Known rows, with every step that occurs:
A -> D -> V -> Y -> E -> P: [-15  -8 -40  17  29  34  28  10   5 -36  -9 -37  -6  -3  -7 -57  34 -22
 -19 -13 -26 -48   5 -12  33]
P -> E -> D: [ -6   0 -38 -17  13  11  24  34  20 -18 -18  20  -7  -3  -1 -29  24 -20
  -5  -5 -25 -24   9 -18  38]
Y -> G -> D: [-13  -6 -45   5  -9  23  16  43 -15 -31   7  35  19  14 -14 -17  16 -30
 -12   2   7 -31   9  -7  43]
D -> V -> Y: [-15   2 -23  -2  -6  31 -10  11  -5 -21  -2 -42 -25 -23 -13 -41  36 -35
  -5   1 -20 -28   5  -9  33]
G -> D: [ -8  -5 -51   9  -9  18   6  30  -5 -22   2  40   4  10 -14 -22  20 -26
  -8   7 -11 -28  10  -3  43]
A -> D -> V -> Y -> G: [-24  -5 -60  19  13  36  -8  38 -14 -35  10 -51 -10 -26 -17 -41  35 -37
 -12  -6   2 -39   5 -15  37]
G -> Y -> V -> D -> E: [ -6   0 -24  15  -7  14  36  28 -20 -23   0 -22 -29  15 -22 -19  31 -19
   6   4   3 -33  -3 -17  21]
V -> D -> R: [-12  -8 -46  24  -6  19  -3  48 -22 -21  -9  24  -4  11 -16 -10  24 -28
  -7 -12  -6 -19   5   0  37]
E -> D -> G: [-15 -11 -32  -1   2  22  13  34  14 -13  -9  -2   0  -6 -13  -3  20 -29
 -19  -2 -25 -30  -3  -8  43]
Y -> G -> D -> E: [-15  -7 -32  14  16  25  20  64 -13 -37   7  29  -6  27 -19 -24  18 -25
  -7  15   0 -36   9 -14  39]
R -> Y -> G -> D: [ -8  -6 -37 -25 -16  27  30  24 -13 -27   6  21  29  17 -17 -32  11 -25
  -1  -5  16 -32  10  -7  44]
P -> E -> D -> R -> Y: [ -2  -4 -33 -33  15  10  30  30   7 -12 -26  15  13   5  -3 -35  20 -22
  13 -20 -21 -18   6 -11  41]
Y -> V: [ -7   1  -5  16 -27  17   3   2 -22 -18  -3  -8   0 -16 -14 -11  25 -23
  -7   8  -4 -32   5 -11  35]
Y -> A -> D: [-11 -15 -76  34  -1  38  13  31  -7 -21  -1  10  19 -10 -12 -27  25 -17
 -16  -1  -6 -42   6 -20  38]
V -> Y -> G: [-16   2 -18  -4 -10  37  25  37 -15 -21  -1 -28   7 -11 -14 -20  17 -28
  -9  -2  -2 -39   5 -15  33]
R -> Y -> E: [ -4  -9  -7 -21  -9  31  50   3  14 -17 -12  -3  20  12 -16 -29  10 -13
  -5  -7  -4 -40   5 -14  33]
P -> E -> D -> A: [ -4  -9 -25 -11  29  20  18  16  20 -20 -22  33 -12 -20  -1 -27  36 -19
  14  -4 -33 -26   1 -20  43]
E -> D: [ -9  -6 -34  -5   7  16  17  29   9 -16  -7  22 -13 -11 -11 -20  22 -22
 -11   3 -17 -29   3  -9  41]
R -> Y -> V -> D: [ -2   0 -13 -19 -41  13  17  -4 -24 -18   0 -17   6   2 -20 -27  24 -19
   2 -10  11 -33   5  -9  32]
R -> Y -> A -> D: [ -6 -15 -71   4  -8  43  26  12  -5 -18  -3  -4  30  -7 -15 -41  21 -13
  -4  -6   3 -44   5 -21  38]
V -> D -> R -> Y -> E: [ -5 -13 -23 -10  -3  20  40  32  -5 -22 -15  11  23  28 -19 -26  14 -21
  -1 -29  -5 -32   3  -5  34]
G -> Y -> A: [ -3  -9 -53   7 -17  40  52   9   1 -11  -9   2  16   2  -9 -20  21 -16
  -1  -4  -2 -28  -2 -20  27]
Y -> E -> D: [ -8 -10 -17  -8  16  14  46  35  24 -21 -13  21   2   7 -13 -20  15 -20
 -16  -8 -23 -39   1 -14  38]
P -> E: [ -7   1 -32   1  -6  22  13  21  10 -18 -16  11  -1  -2  -1 -24  23 -20
  -5   2 -12 -23  12 -17  34]
G -> D -> E -> P: [ -7  -6 -30  16  22  27  23  30 -10 -34  -7  44 -18  33  -7 -39  23 -14
  -9  18 -20 -35  12  -4  39]
A -> D: [-15 -10 -67  36   9  29  -2  26  -4 -24   1  11  -4 -16 -15 -20  24 -22
 -15  11  -1 -36   7 -11  40]
P -> E -> D -> R -> Y -> G: [ -7  -5 -27 -36  15  13  40  43  -3 -21 -22   8  28   8  -4 -32  15 -27
  10 -26  -4 -21   6 -15  41]
G -> Y -> V -> D: [ -4   1 -35   7 -30  12  34   8 -21 -16  -1 -17  -6   3 -17 -14  28 -23
   0  -9   9 -26  -3 -11  25]

Rows:
[ -8 -15  -9 -31   4  24  56  19  31 -13 -15 -12  25  12 -17 -16   9 -22
 -12 -19 -23 -42  -5 -13  39] | R -> Y -> E -> D -> G
[-19  -1 -26 -22  11  23  10  38  -2 -29   0 -40 -19 -20 -14 -40  33 -38
  -9 -13 -14 -32   1 -14  37] | E -> D -> V -> Y -> G
[ -8 -19 -95  46  15  36  33  35 -16 -16 -10   6  29  -3 -12 -19  25 -23
   4 -14  -4 -29  -5 -17  33] | G -> Y -> A -> D -> R
[-11  -6 -17 -18 -19  36  30   6 -10 -22  -3  -6  18   0 -15 -24  12 -21
  -3  -1  21 -32   6 -12  37] | R -> Y -> G
[-20 -11 -66  35  10  27 -28  15  -2 -31   6 -10 -22 -23 -15 -36  39 -32
 -14   8  -1 -27   6  -9  40] | A -> D -> V
[ -2 -19 -22  -7  36  25  72   4  27 -16 -18  22  -1  -7 -12 -18  26 -17
  14 -13 -26 -37 -14 -18  36] | G -> Y -> E -> D -> A
[-10  -2   1  -7  10  33  36  -3   6 -31 -18 -33  -7   2  -4 -54  30 -22
 -17 -13 -29 -39   5 -10  30] | D -> V -> Y -> E -> P
[ -8 -12 -17  12  -2  39  78  -4  19 -18 -23 -11  24  24  -3  -9  11 -17
 -19 -14 -16 -35  -7  -9  29] | D -> G -> Y -> E -> P
[-11 -19 -80  49  10  36   2  44 -20 -21  -9  17  29  -7 -11 -21  25 -24
  -9 -10 -11 -35   4 -14  40] | Y -> A -> D -> R
[-13  -2  -8  -6   4  28  21  15  12 -25  -6 -43 -10  -6 -15 -42  31 -30
 -11 -10 -27 -39   3 -14  29] | D -> V -> Y -> E
[-10  -8 -28 -16  10  27  35  45 -12 -32   6  16   6  30 -20 -37  14 -22
   6   9   8 -39   9 -13  39] | R -> Y -> G -> D -> E
[ -8  -8 -54  21   2  14  -3  44 -20 -22  -5  48  16  15 -14 -15  20 -32
  -1  -2 -17 -20   8   3  45] | G -> D -> R
[ -9  -6  -7  20  18  35  24  14  -7 -29 -16  17 -28  13  -5 -32  23  -8
 -12  22 -16 -34   9 -10  33] | D -> E -> P
[ -7 -18 -36  14  25  32  47   7  -9 -28 -23  14  38  19  -7 -39  14 -11
  -7 -20  -8 -42   5  -5  39] | A -> D -> R -> Y -> E -> P
[-15   6 -30 -34  17  17  21  45  10 -30  -9 -41 -12 -14  -4 -50  35 -36
  -3 -21 -20 -28   6 -22  35] | P -> E -> D -> V -> Y -> G
[ -5  -8  -9  15 -17  20  -3  -3 -27 -24  -4   9 -10 -17 -18 -13  41 -22
   8  -3  -8 -35  -3 -11  38] | Y -> V -> D -> A
[-13  -7 -35  -7   9  15  -7  15  10 -24  -4   2 -31 -16 -12 -35  36 -33
 -10   0 -16 -21   3  -8  40] | E -> D -> V
[-14 -11 -46  44  37  36  16  27  -9 -35  -9  14 -26   6  -9 -35  26  -9
 -15  20 -12 -44   8 -13  36] | A -> D -> E -> P
[-12 -10 -34 -10 -14  26  21  39 -30 -26  -6   3  20  16 -18 -22  15 -28
   1 -21  21 -24   4  -5  37] | V -> D -> R -> Y -> G
[ -8 -16 -61  13  18  45  27  34  -4 -23  -3  -8   6   6 -19 -45  23  -9
   1   7  -5 -52   6 -28  34] | R -> Y -> A -> D -> E
[-11 -10 -49  -3   3  24  42  24  19  -7 -11 -12   0  -3 -12  -2  19 -30
  -7  -7 -16 -24 -10  -9  36] | E -> D -> G -> Y
[-11 -20 -68  14 -13  49  22  16   1 -13  -3 -26  42  -4 -15 -23  19 -21
 -12 -11  -5 -45   0 -19  40] | R -> Y -> A -> D -> G
[-11  -4 -33 -11   7  15  20  41  26 -14 -19  -3   5   1  -1 -12  23 -28
 -13 -10 -33 -25   2 -16  40] | P -> E -> D -> G
[-16 -19 -75  42  -6  46   6  38   2 -18  -2 -12  31  -8 -13 -11  23 -24
 -23  -6 -13 -44   0 -19  40] | Y -> A -> D -> G
[-11 -14 -63  19  10  28   4  23 -18 -17  -7   6  17  -8 -16 -25  20 -23
   5  -6   1 -30   5  -5  42] | A -> D -> R -> Y
[-19  -4 -65  20  13  32 -19  23  -6 -25   6 -46 -23 -31 -16 -45  40 -34
  -9   0 -15 -37   5 -11  36] | A -> D -> V -> Y
[ -6 -15 -55  -4  -4  35  58  28  18  -6 -13 -13  21   2 -10  -9  20 -26
  -8 -17 -21 -31 -11 -20  34] | E -> D -> G -> Y -> A
[-21 -14 -65  44   2  36  -7  34   1 -19   0 -16   8 -13 -15  -2  22 -29
 -23   5 -10 -38   1 -10  42] | A -> D -> G
[  0 -10 -32 -20 -26  43  34  -2  -4 -11 -10   0  29   3 -11 -36  17 -13
  -1  -6   0 -35   6 -18  35] | R -> Y -> A
[-13 -18 -56  37  21  39  68  10  17 -25 -16 -14  25  15  -6 -13  15 -16
 -22 -14 -11 -44  -6 -11  32] | A -> D -> G -> Y -> E -> P
[-12  -9 -19  -4  -9  31  21  23 -26 -21 -10   3  28   5 -14 -17  11 -27
   4 -10  16 -24   4  -6  40] | D -> R -> Y -> G
[-11 -16 -94  28   5  39  18   9   1 -23   2 -25   2 -13 -13 -42  39 -26
  -5  -8   3 -29  -2 -21  30] | G -> Y -> A -> D -> V
